Each row was made from one walk, in order. Every step used is in the known rows, and no mark comes twice. Write each row's walk.
In the rows, 128 means zero.
Known rows
G-T-B: [138 104 143 119 118 122 127 131 129 145 128 146 106 135 156 136 164 135
 126 112 123 143 139 126 127 141 129 121 131 132 133 179 134 128 101 109
 133 108 123 153 142 107 114 128 168 139 109 122  91 123 146 148 132 129
 133 108 130 115 131 119 139 133 109 128 128  99 122 138 135 128 118 126]
K-B: [148 125 113 124 140 125 121 132 116  97 118 168 130 131 131 141 133 134
 129  88 127 117 133 114 127 134 124 127 123 125 118 122 128 141 145 101
 128 132 143 123 172 126 131 126 110 134 135 134 147 122 159 143 122 127
 138 106 122 122 118 138 134 136 134 125 130 120 124 120 135 134 120 109]
Q-K: [112 131 119 145 132 129 132 138 125 156 122 120 149 133 127 103 129 128
 126 136 115 114 121 123 124 129 134 123 127 139 139 148 126 115 127 128
 125 135 100 123 146 125 135 116 100 126 129 133 144 122 110 139 130 137
 108 131 124 181 135 110 126 145 136 130 168 127 123 128 143 128 141 119]
G-T: [127 115 145 128 123 123 119 130 137 141 126 128 106 133 146 133 135 134
 125 128 129 136 131 111 126 139 136 123 142 136 128 147 135 131 110 130
 132 114 132 150 132 107 103 139 156 130 120 131  98 119 140 144 134 129
 137 127 127 120 112 114 125 129 120 124 114  93 125 110 126 137 123 122]
T-K-B-G: [137 134 139 142 155 128 121 146 109 125 115 185 136 124 139 117 128 149
 129  85 134 114 141 119 129 147  95 130 129 155 115 154 181 114 111 137
 130 134 150 110 158 114 150 118  99  78 156 146 146 143 160 140 124 111
 102 118 112 154 119 128 125 127 106 143 170  90 131 113 123 131 109 105]
Q-K-B-G-P: [122 132 134 146 132 113 127 165 106 126 119 173 110 117 124  83 137 156
 129 104 122 106 127 111 120 140 139 126 127 149 104 132 181 135 128 128
 127 128 107 131 203 116 135 103  81 114 135 139 128 124 156 137 122 114
 122 105 127 184 115 127 127 139 143 132 164  99 130 122 141 141 114  70]
G-K-B-P-T: [146 132 146 130 141 109 116 128 102 129 125 170  95 112 128 110 141 157
 115   4 108  91 135  84 122 146 118 130 133 129 111 183 164 144 128 131
 138 132 104 159 153 100 140 122 152 110 149 162 133 147 149 113 102 120
 142  91 151 120 122 137 144 152 106 117 119 115 131  86 134 127 129 123]
K-B-G: [136 135 136 137 140 125 126 143 107 112 126 182 119 121 132 134 127 149
 129  73 134 122 134 112 128 135 109 134 127 140  94 122 157 131 136 131
 131 134 158 127 167 117 135 122 104  95 146 138 130 136 143 131 125 107
 133 120 134 161 110 139 124 131 138 132  97 104 124 119 128 131 106 101]
Q-K-B-G: [119 139 126 155 143 128 131 156 104 143 124 168 147 131 133 107 128 153
 128  95 120 108 133 104 124 137 115 130 127 150 108 130 150 120 136 129
 129 144 120 125 190 117 131 110  73  92 148 145 140 132 127 150 124 115
 113 120 130 199 122 128 125 143 147 135 132 105 124 111 143 129 109  87]
T-B-P: [132 129 128 129 126 127 137 137 114 138 131 155 120 113 132 117 148 139
 137  53 119 116 142 135 121 126 114 127 112 125 127 205 144 135 118 112
 135 126 118 150 146 112 146 106 146 144 147 126 110 158 159 100 127 103
 130 120 135 152 146 134 141 140 105 130 177 134 126 145 127 129 110 140]
G-T-B-K: [137 112 140 134 132 126 131 135 135 172 121 165 105 130 169 152 155 139
 118 114 116 143 133 103 117 140 114 120 135 131 126 169 154 111 100 117
 136 114 127 175  97 101 143 120 158 132 104 133  92 134 126 145 148 124
 119 122 131 119 169 123 136 130 105 131 134 112 129 138 122 132 122 118]
T-G-P-K: [136 118 143 109 138 118 125 127 132 163 116 127  97 114 137  85 146 155
 126 159 128 121 122 130 111 134 140 121 135 134 147 175 173 140 101 116
 125  97  85 131 143 120 136 121 166 141 116 148 136 124 165 142 129 123
 121 129 152  88 152  68 116 141 115 146 156 141 136 131 119 156  98 102]
P-K-B-G: [129 140 129 144 148 125 131 138 110 135 118 161 109 121 140  94 129 154
 114  80 125 110 131 100 122 133 104 134 131 134  99 157 168 130 145 136
 123 123 156 136 153 116 124 123 119  80 132 144 133 127 125 147 129 113
 119 141 165 155 132 100 131 142 126 138 117 128 128 109 127 146  95  99]
B-P-K: [109 147 130 138 140 125 134 128 119 158 125 122 100 106 128  68 128 145
 116  91 110 103 132 104 116 124 117 129 124 119 136 189 148 134 128 135
 126 123 124 151 131 115 141 121 154 117 137 144 112 143 121 108 131 118
 126 153 164 143 155  76 135 149 111 132 186 138 134 124 126 148 110 128]
T-B-P-K: [124 132 125 130 139 127 137 130 118 158 127 140 106 109 140  91 153 146
 125  68 110 107 137 123 117 123 114 127 115 124 139 227 156 132 121 112
 124 115 125 149 127 112 148 112 177 134 138 134 118 147 137 105 133 108
 112 138 161 157 160  84 146 149  89 139 180 149 132 143 131 139 105 135]
G-T-B-P-K: [119 121 140 132 130 120 127 129 118 179 120 139  87 117 158  84 164 155
 117  60 110 117 142 101 115 134 123 122 130 129 141 245 164 136 100 112
 134 100 126 181 137  96 121 124 192 127 124 137  86 142 142 125 135 110
 124 134 161 151 161  71 138 155  89 136 188 113 127 129 133 143 103 126]
P-T: [124 118 140 122 125 118 125 120 120 109 128 121 117 127 127 128 128 153
 128 116 128 127 123 135 134 142 124 130 133 130 132 148 147 113 123 147
 130 130 112 131 113 128 110 125 133 105 130 137 119 130 101 144 109 127
 132 139 142  98 135 113 134 129 107 126 116 126 131  96 132 121 128 135]
G-K: [136 129 136 133 136 120 125 122 133 173 130 132 110 125 125 116 140 111
 109 107 113 120 134 104 125 126 113 125 140 133 121 144 131 134 125 133
 131 127 117 133 113 111 143 137 155 122 123 139 149 116 133 113 126 146
 124  90 126 136 117 143 130 133 135 126  95 123 135 123 131 126 144 127]
K-B-P: [135 138 119 127 138 121 122 142 104 108 120 171 127 117 126 111 132 148
 134  28 121 105 140 101 122 129 110 130 119 115 111 140 145 151 141 110
 138 136 126 139 184 119 144 117 120 142 157 142 131 151 175 118 119 103
 139 110 133 145 124 142 139 148 130 120 175 103 126 122 129 142 113 114]

Which walk is each row?
[148 142 134 138 140 117 118 137 107 154 119 171 107 112 123 109 141 137
 110  17 111  94 143  70 119 126 103 130 133 131 104 155 146 157 137 114
 138 132 112 146 179  99 157 128 139 132 149 150 147 138 168 104 116 118
 134  73 130 155 121 148 137 150 132 118 144 101 131 119 134 139 121 113] : G-K-B-P
[134 123 161 136 132 113 129 128 110 185 140 162  85 118 140 110 155 153
 120  79 118 126 139 123 125 142 104 126 140 160  99 213 178 113 103 160
 137 122 114 152 112 105 129 113 167  71 133 143 139 138  99 125 118 121
 115  97 153 142 136 139 137 132 105 136  72 128 134 107 133 103 124 136] : P-T-B-G-K
[118 116 168 143 141 123 116 144 123 176 122 149 104 123 159 103 133 145
 126 119 128 140 142 107 130 149 123 125 146 163 127 182 186 101  69 166
 133 113 133 145 130 100 120 132 143  70 140 140 105 138 148 147 135 121
 101 132 122 144 123 102 118 110 103 143 154  74 133 114 124 135 116 124] : B-G-T-K
[130 129 132 131 141 117 120 141  88 119 118 184 154 119 140 115 140 191
 144  35 112  90 127 120 116 152 107 125 129 141 137 203 145 123 111 126
 143 140  55 137 199 112 125  98 109 125 168 167 145 169 168 171 102 105
 106 124 148 148 131 103 131 172 107 129 182  95 125  94 138 129 109  98] : Q-K-B-P-T-G
[142 128 111 128 149 126 130 129 120 123 108 148 122 123 132 116 138 142
 110  98 121 105 129 102 124 130 111 128 126 121 125 142 147 138 152 101
 120 120 148 128 150 121 121 130 146 116 113 140 134 116 132 152 124 132
 124 133 150 122 130  84 137 149 118 134 140 138 127 109 132 144 111 101] : P-K-B
[143 126 148 128 150 114 119 154 113 126 105 189 106 114 131  91 138 157
 134  95 134 114 140 118 123 149 118 130 133 152 112 149 217 127 106 129
 129 122 137 118 183 110 157 110 112 102 139 142 140 139 188 133 119 112
 112 110 107 131 123 129 125 118 109 141 194  90 139 120 129 145 105  91] : T-K-B-G-P
[133 126 132 121 135 114 120 137  91  82 120 165 109 116 127 114 129 174
 134  17 117 103 131 111 124 146 121 133 123 121 113 164 158 137 133 124
 138 133 116 144 163 112 126 112 134 124 152 152 117 154 147 142 102 103
 137 117 153 119 134 121 144 142 106 119 157 104 130  86 134 130 114 119] : K-B-P-T
[134 120 131 132 138 127 135 127 121 139 131 163 116 125 147 158 144 165
 127 113 116 131 126 135 123 141 111 125 125 124 124 181 168  98 113 139
 129 131 115 159  76 115 156 101 150 106 116 133 117 145  91 146 124 122
 111 130 150  84 183 124 142 137  93 131 141 142 134 108 125 113 127 131] : P-T-B-K
[140 110 140 115 125 122 132 122 112 114 132 144 119 132 139 140 153 154
 134 100 120 128 130 151 132 145 119 124 123 131 137 183 144 117 113 129
 129 121 115 140 104 125 119 113 158 127 123 132 110 133 113 144 114 126
 120 128 144 100 145 119 144 134  95 131 117 145 125 109 134 107 126 143] : P-T-B
[143 121 121 118 142 112 125 136 125 119 106 144  90 119 132  90 149 147
 112 115 127 106 124  98 118 139 142 126 125 116 128 143 177 154 144  98
 122 106 140 138 164 119 125 125 153 153 102 141 120 107 165 134 120 131
 140 121 143 106 137  86 132 147 120 131 159 134 134 122 135 157 102  86] : G-P-K-B
[128 125 107 139 141 128 128 142 115 122 112 155 158 137 130 118 134 141
 127 109 119 100 125 105 127 137 127 124 121 137 132 125 129 127 148 101
 124 139 111 117 182 133 134 115  91 135 132 141 145 117 140 147 120 131
 116 114 120 166 116 121 132 152 143 127 158 110 121 116 151 132 131  97] : Q-K-B
[113 138 147 133 136 116 131 140 122 153 127 124  71 106 133  67 136 151
 118 135 123 124 126 110 119 132 147 130 136 138 114 160 198 133 118 144
 124 107 139 152 134 117 132 117 145  91 118 137 108 128 128 118 134 114
 124 150 160 149 142  82 121 128 124 141 138 139 139 127 120 153  96 104] : B-G-P-K
[128 140 158 148 137 121 127 130 123 186 139 143  96 118 133  99 134 124
 111 100 118 126 133  95 124 128 121 129 146 156  96 154 160 124 117 162
 132 128 129 146 117 106 139 130 132  81 141 145 143 125 115 104 130 127
 112  95 143 167 121 147 120 120 143 132  94 114 136 131 128 128 126 125] : B-G-K
[123 121 146 139 133 107 123 157  95 116 118 167 102 119 129  86 135 179
 132  84 118 107 118 108 122 156 144 129 137 146 110 146 207 125 126 145
 132 129 102 139 188 117 125  92  93 102 133 152 119 136 133 158 108 118
 133 118 146 154 119 106 130 147 122 132 146 103 129  85 148 133 112  82] : Q-K-B-G-P-T
[129 127 144 137 124 131 136 137 116 149 139 159 113 123 142 131 146 143
 136 103 138 137 142 148 126 129 110 127 124 141 107 180 153 119 109 137
 132 126 146 141 133 117 144 111 130  98 143 122 121 136 127 118 132 109
 114 125 139 177 134 138 132 124 117 139 110 137 126 144 129 120 110 131] : T-B-G
[142 133 126 131 152 126 119 143 109 120 110 180 141 114 133 110 129 148
 134  45 123  95 147 106 123 138 100 130 121 133 126 176 174 132 117 118
 132 136 120 124 180 111 158 117 121 124 163 147 143 158 188 124 117 108
 106 119 110 130 133 129 138 137  94 130 233 100 131 125 127 141 119 110] : T-K-B-P
[152 106 134 112 145 108 114 139 111 100 101 161 108 121 134 112 141 168
 130  85 126 105 128 123 127 161 136 128 132 140 146 172 212 124 112 122
 129 115 106 115 155 123 140 111 138 117 121 147 121 129 189 158 100 130
 122 113 115  67 129 113 137 129  85 132 200 113 138  85 135 137 123 100] : G-P-T-K-B
[140 130 144 124 130 111 121 152 109 107 123 176  92 116 128 102 136 158
 133  80 133 122 132 124 122 137 134 133 128 137  91 116 195 147 130 129
 129 121 145 133 187 116 131 113 104 126 133 136 115 133 172 121 116 102
 145 111 130 139 111 141 124 119 145 130 144 102 134 123 128 143 101  88] : K-B-G-P
[139 115 154 110 133 123 122 116 112 118 130 144 121 127 143 137 131 172
 141 120 126 131 127 152 127 147 114 127 140 144 133 177 142 113  98 143
 135 122  83 124 123 128 120 120 142 107 137 149 136 152 134 159 110 120
 109 138 146  92 125  91 121 135 108 134 113 126 132 101 119 122 115 128] : P-T-G
[141 130 166 122 138 114 118 122 110 173 134 154 101 108 134 101 141 163
 126  38 106 108 136 113 117 145 103 125 145 147 128 215 158 129  85 152
 145 125  56 154 142  97 141 117 176 109 160 166 152 165 153 133 109 114
 105 105 156 115 132 116 126 146 103 128 129 112 135 102 118 128 119 137] : B-P-T-G-K
[153 117 119 130 156 133 119 135 123 124 104 170 152 130 139 124 134 136
 126  87 131 107 138 119 129 142 103 126 125 135 139 152 160 120 127 112
 127 129 131 108 147 125 147 125 124 119 137 139 151 128 169 139 119 131
 101 112 107 116 118 129 132 128 104 135 185 113 128 116 137 128 126 110] : T-K-B
[121 131 124 143 138 117 124 148  92 121 120 160 136 122 126  99 130 179
 130  32 108  84 125 103 127 150 124 132 121 132 124 175 164 124 138 128
 135 141  83 140 183 114 130 102 100 118 156 161 124 151 129 153  99 113
 124 131 148 162 131 105 142 165 116 121 183 107 126  82 147 127 123 107] : Q-K-B-P-T
[134 119 150 125 120 119 133 148 113 149 133 162  81 113 135 110 155 154
 138 112 131 132 136 145 121 134 132 126 126 143 105 179 193 136 105 135
 134 112 138 143 155 114 138 100 134 125 128 120 104 136 151 103 132 105
 130 113 131 139 137 141 130 117 118 140 137 122 133 149 126 129 100 115] : T-B-G-P
